Known rows, with every step that occurs
T > B > D: [27 -21 4 35 -9 -21 1 -5 9 -6 8 6 10 -20 7 -10 -9 26 -8 -19 -18 -8 24 -3 6 16 8 -3 -29 4 -3 -10 -9]
U > T > P > D: [22 -1 -4 -3 -4 2 5 24 10 -34 4 -7 41 -36 32 43 3 13 -6 -43 -3 -39 2 -21 9 -2 4 7 14 -28 -9 -11 -14]
R > T > K: [7 14 14 27 24 28 2 5 5 2 -12 -11 37 2 -1 4 -8 3 -15 12 -4 -20 -13 1 11 -4 8 -30 -11 17 -30 23 -3]
F > V > K > Y > Q: [-24 6 -11 -23 -18 21 -22 -25 -45 -8 -6 8 -24 -6 -25 -56 -41 24 -14 -4 -6 -19 -7 -4 -24 -15 17 16 -4 29 -42 -43 -1]
R > T: [-5 -1 -4 -8 13 21 -2 13 0 6 0 -13 25 15 -18 9 -23 4 -9 -6 2 -8 1 6 8 -6 -4 -24 -7 -8 -32 12 -1]
Q > Y > K: [7 -10 13 6 -7 8 11 -15 27 1 -22 11 20 9 9 30 -11 3 25 22 -10 2 0 0 11 8 -8 14 -21 0 23 19 -8]
U > T > B > D > P: [23 -39 -1 26 1 -18 5 -10 16 -10 15 -2 9 -39 12 4 -2 54 12 -50 -35 -18 33 -19 28 10 -6 29 -35 -29 -30 -7 -19]
R > T > P > D > B: [40 -4 3 -21 16 47 18 16 17 -12 21 -20 44 -1 16 19 -21 30 -31 -33 1 -25 -7 18 -3 -16 4 -34 8 -31 -28 -8 -8]
K > Y > F: [6 3 7 -16 -25 -3 0 0 -35 2 28 24 16 -3 -4 -31 -9 -12 -5 7 1 7 -1 7 -23 0 20 22 -11 13 17 -13 -2]
U > T > B > D: [23 -26 -5 37 -7 -28 0 -3 9 -10 7 1 22 -36 17 10 -7 34 9 -35 -28 -26 36 -20 16 11 13 -1 -36 -12 -25 0 -25]
P > T > B: [28 13 19 30 5 -12 -21 19 -1 -6 12 11 11 -6 25 -7 -15 19 -35 -19 -11 -14 6 -2 7 10 -3 -4 -31 -17 5 6 -12]
D > P > T > K > V: [25 -10 36 12 16 1 -13 16 7 -21 2 5 13 -17 8 -23 10 30 -23 0 -9 -10 1 -4 5 3 -14 37 -8 7 2 -15 1]
B > D > P > T > R: [47 -36 7 -3 16 4 -12 -15 7 -13 53 1 18 -10 1 -3 -1 62 -13 -34 -2 -7 -11 6 25 6 -16 33 -25 -20 -7 -35 -9]
Y > K > T > B > D > P: [36 -38 9 -2 -28 -8 23 -7 9 5 32 5 13 -35 9 -16 -5 49 -2 -21 -38 -2 47 0 1 19 -3 35 -3 -4 7 -33 -1]
R > T > B: [12 4 13 15 6 9 -3 15 4 4 0 2 25 5 0 5 -24 14 -24 -17 -15 -3 14 4 11 0 2 -31 -24 -10 -37 17 -5]
F > N: [-9 12 10 8 -2 0 17 -4 -13 -3 -5 -2 -7 -9 -3 20 -7 6 5 1 0 -15 2 23 -3 -14 -16 14 5 -20 -7 -5 13]
U > T > P: [21 -4 2 16 10 -15 4 8 7 -20 7 -17 34 -31 20 35 12 17 2 -18 -15 -25 3 -25 10 -4 18 10 6 -12 -2 0 1]
R > T > B > D: [22 -21 2 27 5 -2 -1 7 10 -1 8 -4 34 -4 -8 2 -31 35 -18 -24 -18 -16 27 6 13 8 5 -24 -36 -5 -30 1 -10]
B > D > P > T > U: [25 -34 18 -2 11 -9 5 1 -1 -17 35 -5 -13 -21 14 -22 -18 43 -6 -44 4 -11 6 -7 26 -1 -24 42 -39 -11 32 -31 -14]
P > D: [3 3 -4 -23 -12 16 3 16 2 -13 -2 9 4 -4 14 9 -10 -5 -12 -26 12 -17 3 3 0 2 -15 -2 7 -16 -7 -8 -14]
U > T > R: [17 -14 2 0 3 -3 -4 -14 -4 -8 22 8 25 -14 18 31 17 17 16 -19 -8 -5 -3 -17 16 -2 17 0 -9 -13 -40 -3 -15]
B > D > P: [11 -35 -7 -3 3 0 10 -16 14 -5 19 -7 -5 -14 -13 -10 -4 41 8 -23 -8 -2 13 1 14 4 -18 35 -7 -10 1 -20 2]
Q > Y: [4 -9 5 18 7 3 -3 -9 21 -4 -15 -10 3 4 7 21 -1 0 23 6 -4 6 -5 -5 16 8 -20 20 -9 -5 7 21 -13]
F > V > K > T > R: [19 -2 -12 -26 -24 -7 -20 -28 -41 -1 43 -5 -13 -8 -8 -29 12 25 -22 -3 -19 -13 1 -6 -2 -2 9 17 36 16 -52 -61 9]
F > Y > K > T > B > D: [35 -17 8 18 -55 -34 25 -7 -8 -1 36 -16 5 -34 26 -5 -20 36 -6 -6 -19 -32 40 9 -13 14 12 10 5 -2 11 -17 -11]
T > P > D > B: [44 -6 5 -10 1 28 19 2 18 -19 21 -11 19 -17 34 9 4 26 -21 -28 0 -18 -9 12 -13 -9 4 -12 15 -26 4 -21 -7]
P > T: [9 8 2 5 15 -3 -21 17 -2 -7 8 -5 10 1 9 -4 -13 12 -22 -7 4 -20 -6 0 6 4 -10 5 -17 -16 11 0 -10]
V > K: [-5 21 -20 -5 -3 9 -6 -12 -19 -4 -1 12 -17 2 -20 4 -4 19 -22 16 -7 -17 10 2 6 9 3 -11 -3 -3 -25 -15 10]
D > P: [1 -11 6 -13 4 12 7 -6 6 0 9 -5 -12 -3 -5 -8 3 21 2 -16 -6 11 0 1 12 -5 -20 30 5 -16 -5 -6 6]
U > T: [-5 -5 -11 3 5 -10 -2 2 -3 -3 -3 -6 13 -16 9 17 0 8 17 -14 -12 -21 13 -19 8 -3 7 2 -7 -18 -19 10 -16]
T > K > Y: [12 11 23 26 1 9 5 -16 -22 -7 -1 3 12 -29 20 -41 16 -5 -5 25 -2 -16 -5 -4 -16 -6 22 13 -5 31 -3 4 -11]
D > B: [19 -10 2 -1 9 16 13 -20 3 13 15 -10 -7 3 8 -14 3 19 4 3 -7 3 -1 15 -12 -10 8 -16 -9 -15 -9 1 -10]
B > D > P > T > K > Y: [34 -15 20 31 17 10 -4 -12 -11 -16 26 -9 19 -39 11 -53 -4 45 -18 -2 -5 -41 0 0 2 1 -6 53 -24 9 9 -17 -17]
B > D: [9 -24 -13 9 0 -11 2 -6 9 -4 8 -5 10 -10 -12 -4 -9 20 5 -10 -3 -13 13 0 5 8 3 7 -10 7 5 -15 -4]

Rows
[13 -8 27 17 -3 -7 -1 7 4 -16 -19 14 14 -14 5 -13 20 -4 -6 23 -7 -3 6 -6 -10 3 14 3 3 40 -6 -10 5] : T > K > V
[29 -33 9 21 -4 -9 9 -13 16 -6 19 5 -4 -25 5 -16 -4 50 -7 -35 -24 4 23 -1 15 13 -13 28 -24 -10 -7 -18 -4] : T > B > D > P
[5 -23 17 -32 -28 -9 10 8 9 -8 -13 34 18 5 -11 0 -6 3 -1 21 -9 8 23 3 -20 5 18 3 -5 17 11 -20 15] : Y > K > V
[7 6 12 29 5 1 3 -12 -22 -11 -4 -2 22 -44 27 -21 17 1 12 12 -11 -37 7 -22 -5 -8 29 15 -13 14 -28 12 -25] : U > T > K > Y
[28 1 23 16 9 0 -13 12 4 -7 21 4 -3 -11 20 -13 -13 42 -32 -36 -15 -3 5 0 16 8 -25 24 -27 -32 -2 -3 -6] : D > P > T > B
[8 -11 7 3 -18 -17 -17 -9 4 0 2 0 12 20 2 -5 -20 -11 20 -10 -14 8 -25 -6 5 -5 -15 37 -11 18 25 0 -9] : Q > Y > F > V
[29 -15 8 -14 -10 2 0 -8 -16 3 43 -5 13 -14 15 1 26 6 4 -6 -7 13 4 -3 2 7 9 11 29 3 -22 -31 -4] : K > T > R
[23 10 24 28 32 19 -11 4 6 -11 10 -9 9 -16 20 -15 6 28 -22 -4 -6 -22 -20 -2 17 2 -20 29 -14 -5 6 6 -7] : D > P > T > K
[22 -26 -3 3 17 0 -10 4 12 -10 29 -12 6 -11 -7 -15 -18 52 -12 -30 -5 -21 6 3 19 6 -29 37 -21 -24 12 -20 -10] : B > D > P > T
[21 -7 -5 -22 -5 32 16 -3 8 -2 12 3 -4 -3 21 -6 -8 15 -4 -23 3 -15 1 16 -11 -8 -4 -19 -1 -32 -16 -8 -24] : P > D > B
[6 -11 22 -26 -52 -24 22 3 -4 -13 1 9 -4 2 3 5 -16 14 0 20 5 -9 17 14 -27 -5 13 7 4 8 9 -12 11] : F > Y > K > V
[9 -31 24 -14 -21 -8 9 1 27 -11 -29 23 20 7 -1 21 -8 3 24 27 -14 13 22 -3 -2 12 -1 22 -13 12 16 -4 0] : Q > Y > K > V
[-3 24 -15 -20 -27 7 -5 -9 -51 -3 27 36 -1 -2 -23 -26 -15 6 -25 24 -3 -9 8 7 -19 11 25 12 -14 8 -7 -25 8] : V > K > Y > F
[24 -31 6 15 10 11 7 1 18 0 20 -7 20 -9 -16 -5 -26 55 -15 -42 -25 -6 25 5 24 6 -15 3 -32 -18 -38 -4 -3] : R > T > B > D > P
[22 1 29 24 13 -10 -19 24 -3 -20 -10 8 26 -11 10 -19 7 7 -26 16 -5 -22 1 -5 -5 6 4 9 -12 21 7 -12 -6] : P > T > K > V
[20 2 8 3 19 12 4 21 10 -8 10 -23 49 1 -5 24 -12 17 -26 -11 -3 -14 -10 0 8 -9 11 -17 8 -3 -11 1 15] : R > T > P
[11 -17 22 -30 -29 -5 29 7 -16 3 21 9 -2 -23 27 -15 -2 -9 9 0 -5 6 25 -12 -6 -1 13 10 0 18 30 -27 -5] : Y > K > T > U
[12 -4 26 -23 -54 -21 39 -1 -28 -4 33 -15 -24 -23 40 -11 -12 0 10 -3 10 -13 17 0 -12 -9 9 14 12 9 29 -16 -10] : F > Y > K > T > U
[9 -16 7 -5 -16 4 13 -3 13 6 -3 -7 19 -9 13 17 -2 -5 27 20 -18 1 18 -6 3 15 -10 27 15 0 18 1 -10] : Q > Y > K > T
[32 -18 14 -27 -25 7 12 -11 -9 7 37 16 28 -10 15 10 15 8 4 12 -12 9 7 2 -8 8 22 2 21 7 -5 -32 3] : Y > K > T > R
[8 11 20 17 13 28 3 -1 -21 -1 -3 -7 37 -12 -1 -31 -8 3 -13 20 -1 -26 -2 1 -7 -12 20 -11 -11 25 -34 16 -9] : R > T > K > Y
[33 5 14 -4 -42 -18 27 7 -8 -12 36 -35 18 -28 29 16 1 19 -9 9 -4 -26 5 7 -19 -6 18 19 51 2 31 -16 13] : F > Y > K > T > P
[39 -47 16 17 -21 -5 19 -15 30 -2 15 -3 16 -32 16 3 -6 45 23 -15 -44 4 45 -8 20 28 -23 53 -11 -12 11 -17 -12] : Q > Y > K > T > B > D > P
[49 -13 -1 -19 -9 24 22 14 4 -12 40 -28 18 -32 38 -6 14 21 -16 -30 -8 -20 11 5 -18 -4 7 4 46 -24 2 -39 -10] : K > T > P > D > B
[20 -23 -15 2 -28 -21 -9 -22 -18 -5 39 -14 -29 -34 -14 -54 -8 62 -27 -32 -46 -25 39 -9 8 9 -11 46 10 3 -41 -64 9] : F > V > K > T > B > D > P
[27 4 7 -9 -7 8 7 22 13 -30 7 0 28 -20 24 25 0 6 -25 -29 8 -21 -9 -3 -2 0 -4 8 20 -10 11 -19 -2] : T > P > D
[-14 -7 7 -11 -5 29 -2 -7 -23 -1 -6 6 1 -10 -2 -31 -29 5 11 -5 7 9 -4 0 -21 -5 16 12 -8 15 -13 -14 -15] : K > Y > Q
[7 -9 -1 -23 -23 2 15 4 -5 11 12 1 16 -12 5 -4 -2 -3 3 14 -14 -7 24 -1 -14 8 12 6 23 4 12 -17 3] : Y > K > T
[8 1 13 15 -20 -20 -11 -14 -37 -8 16 7 34 -28 20 -49 0 -9 7 -1 -21 -37 -15 -23 -16 -20 34 33 -16 36 -12 -4 -22] : U > T > K > Y > F > V
[33 -13 13 41 29 6 -7 -7 14 -15 16 -16 20 -25 8 -22 -2 48 -16 -11 -8 -34 -9 0 21 8 -18 34 -25 0 12 -12 -11] : B > D > P > T > K
[37 -12 23 -10 17 14 -15 -7 1 -8 44 5 9 1 13 3 5 44 -18 -28 3 5 -22 6 21 2 -21 27 -13 -27 -12 -17 -4] : D > P > T > R
[15 -9 28 -16 11 5 2 10 -7 -13 26 0 -23 -12 24 -19 -10 24 -11 -39 8 2 -6 -7 21 -6 -24 37 -29 -19 24 -15 -11] : D > P > T > U
[-6 20 -20 -18 -26 -11 -20 -14 -31 1 19 19 -9 19 -26 -22 -22 9 -27 2 -16 -15 -12 1 -8 -2 9 10 -3 18 -9 -33 15] : Y > F > V > K
[40 -12 18 24 6 8 -5 -4 -22 -13 44 11 36 -26 5 -48 -12 38 -20 -5 -8 -29 -8 4 -2 9 2 55 -37 14 27 -20 -15] : B > D > P > T > K > Y > F
[30 -5 5 3 -3 -9 7 19 -4 -10 26 -27 23 -30 16 2 20 7 -9 -6 -12 -5 9 -11 -6 2 11 22 47 7 16 -30 14] : K > T > P
[15 19 -10 11 -19 -4 -8 0 -28 0 19 6 -14 -26 3 -15 6 22 -30 0 -29 -11 41 -7 0 24 7 -3 12 -7 -37 -30 3] : V > K > T > B
